Each row comes from the steps of one walk. Every step used is in the known rows, and no mark comes twice. Write the walk behind each row, first mark first.
In the rows, zero is written as 128.
Known rows
kirum > vimimo > dokar: [129 128 125 140 143 127 128 143 128 132 127 107 149 115 126 128  87 130
 135 127  99 103 129 131 151 118 131 130 135 115 148 122  27 144]
keda > kirum > rapo > dokar: [136 120 122 127 136 135 132 114 136 147 127 112 139 119 124 118 144 123
 152 119 112 139 130 130 165 108 102 138 162 179 138 152 111 121]
rifo > keda > kirum > rapo > dokar > ninav: [130 112 123 123  95 101 134 104 148 149 121 121 123 126 147 125 142 122
 158 100 118 160 122 132 168 116  97 145 171 184 149 162 129 106]
zulo > rifo > keda > kirum > vimimo: [128 115 119 132 120 133 153 114 127 134 138 123 103 128 155 125 106 120
 124 111 114 162 128 121 148 129 105 145 133 136 135 151  88  93]
vimimo > dokar > rapo > kirum > keda: [130 126 125 128 125 132 127 134 127 144 122 103 149 105 128 144 110 119
 158 124  95 139 114 137 160 122 134 125 108 185 113 129  46 171]
zulo > rifo > keda > kirum: [129 115 119 129 110 130 150  99 129 129 136 140 101 126 155 125 130 121
 130 119 129 183 122 117 141 130 104 141 131 142 122 155 141  95]
keda > ninav > dokar: [136 125 129 115 117  92 140 130 140 129 127 129 128 118 127 115 131 117
 139 135 116 117 119 119 144 131 116 135 121 122 137 134 174 105]
luba > ninav > keda > rifo: [119 127 134 131  75  93 117 114 140 124 140 123 109 134 111 149 139 122
 115 143 106 163 116 114 142 133 126 115 154  89  88  96 122 131]
ninav > keda > kirum > rapo: [129 125 131 125 123 122 147 103 153 140 136 118 121 130 134 118 136 121
 138 136 113 145 129 119 165 122  98 122 159 138 136 156 133 125]
rapo > dokar: [131 129 124 129 127 124 115 128 124 136 125 119 132 120 113 131 142 131
 142 123 129 120 123 129 139 120 122 138 139 150 134 120 116 131]
keda > kirum > rapo > dokar > ninav > memu: [125 120 126 131 126 121 130 113 145 142 124 119 146 121 132 125 148 112
 161 118 127 141 126 132 173 100 106 138 162 179 111 133 122 121]
dokar > ninav: [116 117 134 130 101 108 121 119 139 129 122 128 123 135 136 130 123 128
 137 124 129 130 126 132 132 129 140 128 134 128 129 124 139 129]
dokar > ninav > keda > kirum > vimimo > kemapaf: [117 112 127 141 125  89 138 115 167 136 142 103 108 133 140 128 122 117
 152 124  72  97 127 124 176 119 121 123 155  99 153 139 101 123]
rapo > dokar > ninav > keda: [115 124 136 131  88  87 113 107 149 138 124 115 114 128 116 135 144 131
 148 130 129 123 115 123 152 126 125 131 153 130 141 109 133 140]
dokar > rapo > kirum: [128 124 123 124 124 145 120 125 119 145 127 110 118 124 130 146 126 117
 143 117 114 156 121 131 144 125 133 137 123 166 111 119  99 142]
zulo > rifo > keda > ninav > dokar: [131 118 124 113  94  90 148 110 132 129 127 144 101 118 145 117 130 120
 130 134 125 160 109 110 146 144 101 148 110 138 137 142 160  82]
kirum > rapo > dokar > ninav > memu: [120 126 130 127 123 120 118 123 136 141 117 121 147 122 122 132 146 120
 152 124 132 127 124 132 161 111 116 137 147 182 119 115 100 131]
zulo > rifo > keda > ninav > luba: [118 121 126 109  83  98 148  93 133 131 127 158 107 129 156 125 141 116
 125 116 109 192 116 116 134 132 103 153  88 142  98 118 135  90]
memu > ninav > dokar > rapo > kirum > keda > rifo: [132 125 122 126 109  98 127 125 135 140 121  87 140 111 131 149 128 115
 128 137  99 152 112 115 139 148 134 121 111 144  91 112  94 130]
rifo > keda > ninav > luba > mumiku: [131 117 125 102  90  84 133 116 145 124 129 162 128 120 150 111 150 108
 134  94  86 173 124 129 131 121 108 146  95 124  96 127 123 103]
kemapaf > vimimo > dokar > ninav: [116 104 131 134 112 120 125 111 147 135 121 124 161 113 135 125  93 132
 139 117 112 125 114 132 149 126 142 124 141 140 148 119  67 136]
vimimo > kirum: [132 120 128 143 120 122 123 135 130 133 136 127 128 123 134 124 126 127
 121 129 108 102 123 133 132 122 126 126 136 133 143 124  95 136]
dokar > rapo > kirum > vimimo: [126 125 123 128 135 146 123 140 117 149 129  93 122 127 130 144 101 115
 137 110  97 133 128 133 151 124 134 141 126 161 125 116  48 140]
zulo > rifo > keda > kirum > vimimo > dokar: [129 115 116 140 125 129 150 114 129 135 137 118 121 113 154 126  90 124
 136 118 101 159 122 120 165 121 108 143 138 129 140 151  40 108]
dokar > rapo > kirum > keda: [128 126 128 121 121 135 129 136 125 143 125 107 132 120 131 141 127 114
 146 116 108 140 120 136 147 130 131 127 106 191 106 130  93 153]
rapo > dokar > ninav: [119 118 130 131 102 102 110 118 135 137 118 119 128 127 121 134 137 130
 149 118 129 123 121 133 143 121 133 138 147 150 136 115 122 133]
ninav > dokar: [135 119 124 126 122  85 128 131 132 127 126 121 133 116 128 115 125 128
 126 140 125 111 122 124 133 136 123 134 136 120 141 131 150 122]
zulo > rifo > keda > ninav: [125 127 129 116 100 132 148 109 128 130 129 151  98 130 144 131 135 120
 132 121 128 180 116 114 140 137 106 141 102 144 125 139 142  88]
mumiku > luba > ninav > keda > rifo: [115 113 128 125  88  99 105 109 141 128 143 128 113 121 108 145 138 118
 122 135  96 172 118 119 128 132 131 120 148  79  82  83  95 131]
memu > ninav > keda: [127 144 136 127 126 127 136 112 147 132 127 112 125 130 123 142 135 126
 128 137 134 145 122 110 129 140 113 110 120  92 119 115 100 134]
memu > ninav > dokar > rapo: [137 126 125 121 126 123 134 126 131 134 118  96 141 106 122 141 110 119
 136 129 125 141 120 115 137 145 120 127 110 128 110 129  81 118]
keda > rifo: [124 128 123 137 110 116 119 120 129 121 133 126 122 130 129 138 132 132
 111 140 119 142 126 119 124 132 140 128 141 104 117 116 142 112]

Write each row's walk
[133 110 128 113  89  85 125 142 125 145 126 100 137 109 117 137 125 102
 149 120  93 143 110 139 159 134 122 127 118 187  83 120  87 156]	luba > ninav > dokar > rapo > kirum > keda
[131 108 133 136 125 127 139 138 141 138 133 122 160 114 133 114 112 123
 117 116  99  89 116 139 134 131 125 113 123 173 152 133  70 138]	kemapaf > vimimo > kirum > keda
[137 126 127 118 126 107 135 134 135 145 115  88 147 107 131 140 123 112
 146 125 109 139 115 124 142 144 122 122  99 167 104 127  81 146]	memu > ninav > dokar > rapo > kirum > keda
[124 130 129 135 110 107 130 131 134 121 131 123 134 126 128 134 133 130
 115 139 114 128 126 125 126 136 138 118 124 128 113 126 136 125]	kirum > keda > rifo
[129 127 127 122 130 129 120 124 127 145 119 114 140 121 112 124 142 130
 142 124 119 127 127 131 154 118 110 136 148 179 146 136  89 130]	kirum > rapo > dokar
[133 109 123 115  92  97 114 132 120 145 128 105 125 112 119 139 124 106
 146 119  98 155 110 132 157 130 124 137 136 161  88 110  94 143]	luba > ninav > dokar > rapo > kirum
[129 126 124 138 127 133 146 121 144 140 139  88 130 106 124 142  79 116
 152 127  87 129 124 119 182 116 113 129 146 120 132 140  22 138]	ninav > keda > kirum > vimimo > dokar > rapo
[111 111 129 117  88  76 114 101 142 147 111 121 146 126 135 118 142 128
 146 114 101 140 126 138 152 115 120 148 140 176 120 110  91 132]	kirum > rapo > dokar > ninav > luba
[128  95 117 112 116 104 103 144 119 153 132  92 132 103 115 135  99  98
 147 104  74 143 119 141 152 128 129 144 133 146  97  96  11 143]	mumiku > luba > ninav > dokar > rapo > kirum > vimimo
[123 108 127 116 115 128 108 129 126 133 133 133 133 117 113 132 128 114
 140 111 109 158 126 139 121 124 128 126 126 120  88 103  71 139]	mumiku > luba > ninav
[109 112 130 122  84  72 121 105 144 130 120 135 134 133 149 124 130 125
 130 118 110 141 126 135 126 124 137 139 119 126 103 101 133 130]	dokar > ninav > luba
[132 143 131 121 140 146 143 136 135 125 132 143 133 127 127 134 143 108
 141 129 135 138 122 119 142 115 113 131 106 130  95 115 153 110]	keda > ninav > memu
[110  97 123 131 105  65  98 124 145 139 124 121 155 116 152 113 110 118
 148 100  51 135 125 148 154 105 150 143 127 124 107  88   4 166]	rapo > kirum > vimimo > dokar > ninav > luba > mumiku
[126 120 118 135 165 117 118 143 130 144 136 104 122 132 137 132 132 120
 141 119  67  95 127 134 156 117 132 133 131 133 152 118  64 140]	rapo > kirum > vimimo > kemapaf
[128 126 120 132 126 142 117 123 123 145 126 106 137 109 128 148 108 122
 154 123 102 151 116 129 158 117 137 136 127 161 118 117  54 160]	vimimo > dokar > rapo > kirum
[126 126 126 131 143 125 121 143 123 146 130 106 124 136 138 127 118 123
 128 115 101 118 129 134 141 121 134 137 136 138 139 111  81 143]	rapo > kirum > vimimo
[131 116 119 109  90 111 140 107 124 146 127 126  92 114 146 136 129 109
 144 122 111 187 103 112 162 142 106 156 105 172 120 135 130  97]	zulo > rifo > keda > ninav > dokar > rapo > kirum
[137 128 127 125 133 100 133 127 138 130 120 109 144 116 130 125 127 125
 127 136 129 125 122 116 126 142 119 124 120 104 125 125 113 119]	memu > ninav > dokar
[136 124 121 121 131 119 124 124 130 146 119  91 134 112 131 145 124 114
 142 126 114 152 115 118 142 140 124 132 116 144 107 114  84 134]	memu > ninav > dokar > rapo > kirum
[124 118 126 116 124 109 119 115 142 124 121 134 157 118 137 120 141 116
 125 109  93 164 132 129 113 125 127 127  93 103  73 103  57 132]	memu > ninav > luba > mumiku
[120 128 129 140 124 118 123 126 139 124 125 130 153 114 135 138 116 123
 149 135 128 129 118 129 151 113 134 127 129 123 110 106  90 146]	vimimo > dokar > ninav > memu
[118 134 129 137  97  99 124 108 143 122 139 122 107 133 122 140 137 133
 111 151 118 144 120 109 134 136 131 122 149  86 123 110 151 122]	ninav > keda > rifo
[121 129 128 133 116 113 112 127 133 132 123 126 140 121 121 139 147 121
 151 122 143 124 119 130 144 112 126 139 138 152 109 100 126 133]	rapo > dokar > ninav > memu
[123 122 123 125 104 127 137 108 121 128 129 141 104 127 144 131 129 129
 121 125 134 171 119 119 129 142 114 140 117 142 128 139 113 104]	zulo > rifo > keda
[137 136 130 113 108 122 146 126 135 131 128 145 110 132 141 133 138 118
 136 110 124 154 120 120 137 130 104 136 115 134 135 145 161  96]	rifo > keda > ninav
[129 114 126 124 132 149 134 126 134 150 123 102 170  99 128 136  96 117
 152 111  94 137 108 136 162 127 134 123 112 203 127 127  26 162]	kemapaf > vimimo > dokar > rapo > kirum > keda
[117  91 123 118  94  75 112  96 155 140 122 131 152 113 140 101 151 114
 157  99  75 158 131 144 164  99 115 147 148 170  98 130  82 126]	keda > kirum > rapo > dokar > ninav > luba > mumiku
[128 121 135 124  94  82 144 129 147 135 131 138 146 120 143 114 138 111
 129 118  79 108 119 136 137 116 113 129  90 154 109 118 109 132]	vimimo > kirum > keda > ninav > luba
[122 109 123 116 112  93 115 118 136 121 128 145 147 116 136 108 139 118
 124 112  87 146 132 137 122 119 131 137 107 118  88 110  89 134]	ninav > luba > mumiku
[132 143 133 118 139 130 143 144 137 137 130 135 139 128 135 132 158 101
 150 123 121 136 117 129 149 115 115 125  93 170  89 113 152 141]	rapo > kirum > keda > ninav > memu
[141 117 134 127 104  74 144 146 147 134 131 124 139 109 131 109 130 114
 135 135  93  78 112 130 149 129 112 124 112 150 146 141 137 124]	vimimo > kirum > keda > ninav > dokar
[129 118 119 127  98  82 123 128 131 136 128  97 131 110 130 138 127 119
 129 140  95 136 112 124 147 141 139 132 126 159 108 120 128 134]	ninav > dokar > rapo > kirum > keda > rifo
[131 124 121 143 124 107 145 130 146 132 134 119 142 117 159 135  98 111
 150 108 110 136 122 128 170 108 110 138 148 122 125 135  71 119]	rifo > keda > kirum > vimimo > dokar > ninav > memu
[109 122 133 133  75  82 110  96 153 140 125 110 116 132 117 138 147 136
 134 143 108 143 117 116 164 128 124 130 175 139 139 111 120 125]	kirum > rapo > dokar > ninav > keda > rifo
[123 126 131 104  97 108 141 121 137 147 122 122 137 121 140 135 139 101
 151 106  83 160 118 133 149 120 121 141  78 189  76 111 110 139]	dokar > rapo > kirum > keda > ninav > luba
[132 111 126 115  91  99 123 134 121 134 127 109 131 107 110 139 110 110
 140 123 106 144 116 129 151 136 119 132 131 149  90 124  89 128]	luba > ninav > dokar > rapo
[118 118 131 138 105 105 120 118 142 129 121 123 141 119 134 133 108 133
 148 130 117 127 121 133 148 121 142 126 137 122 137 122  89 144]	vimimo > dokar > ninav
[116 101 137 134  90 103 117 104 159 158 127 109 141 119 122 119 125 129
 135 119  94 104 107 130 173 123 109 125 173 182 180 119  51 136]	kemapaf > vimimo > kirum > rapo > dokar > ninav > keda
[110  98 129 119  85  70 108 110 147 121 123 146 142 123 145 112 135 119
 133 107  88 146 130 142 126 120 142 137 113 118  90 105 100 134]	dokar > ninav > luba > mumiku
[129 116 125 130 139 144 133 120 137 134 126 123 165 108 127 123  96 132
 133 122 112 126 116 128 145 125 131 125 134 140 148 124  57 136]	kemapaf > vimimo > dokar
[126 108 135 120 101  98 150 125 152 141 131 138 165 115 145 106 123 110
 122 106  75 108 113 135 140 121 114 127  93 171 121 116  83 122]	kemapaf > vimimo > kirum > keda > ninav > luba
[127 121 129 150 102 100 124 135 136 126 138 122 135 122 133 130 129 129
 109 139  93 103 120 129 128 129 137 116 131 133 128 122 105 132]	vimimo > kirum > keda > rifo
[123 118 130 141 115 110 111 130 137 146 125 120 148 117 126 129 144 119
 145 125 112 102 118 137 165 103 113 134 155 184 134 112  69 138]	vimimo > kirum > rapo > dokar > ninav > memu
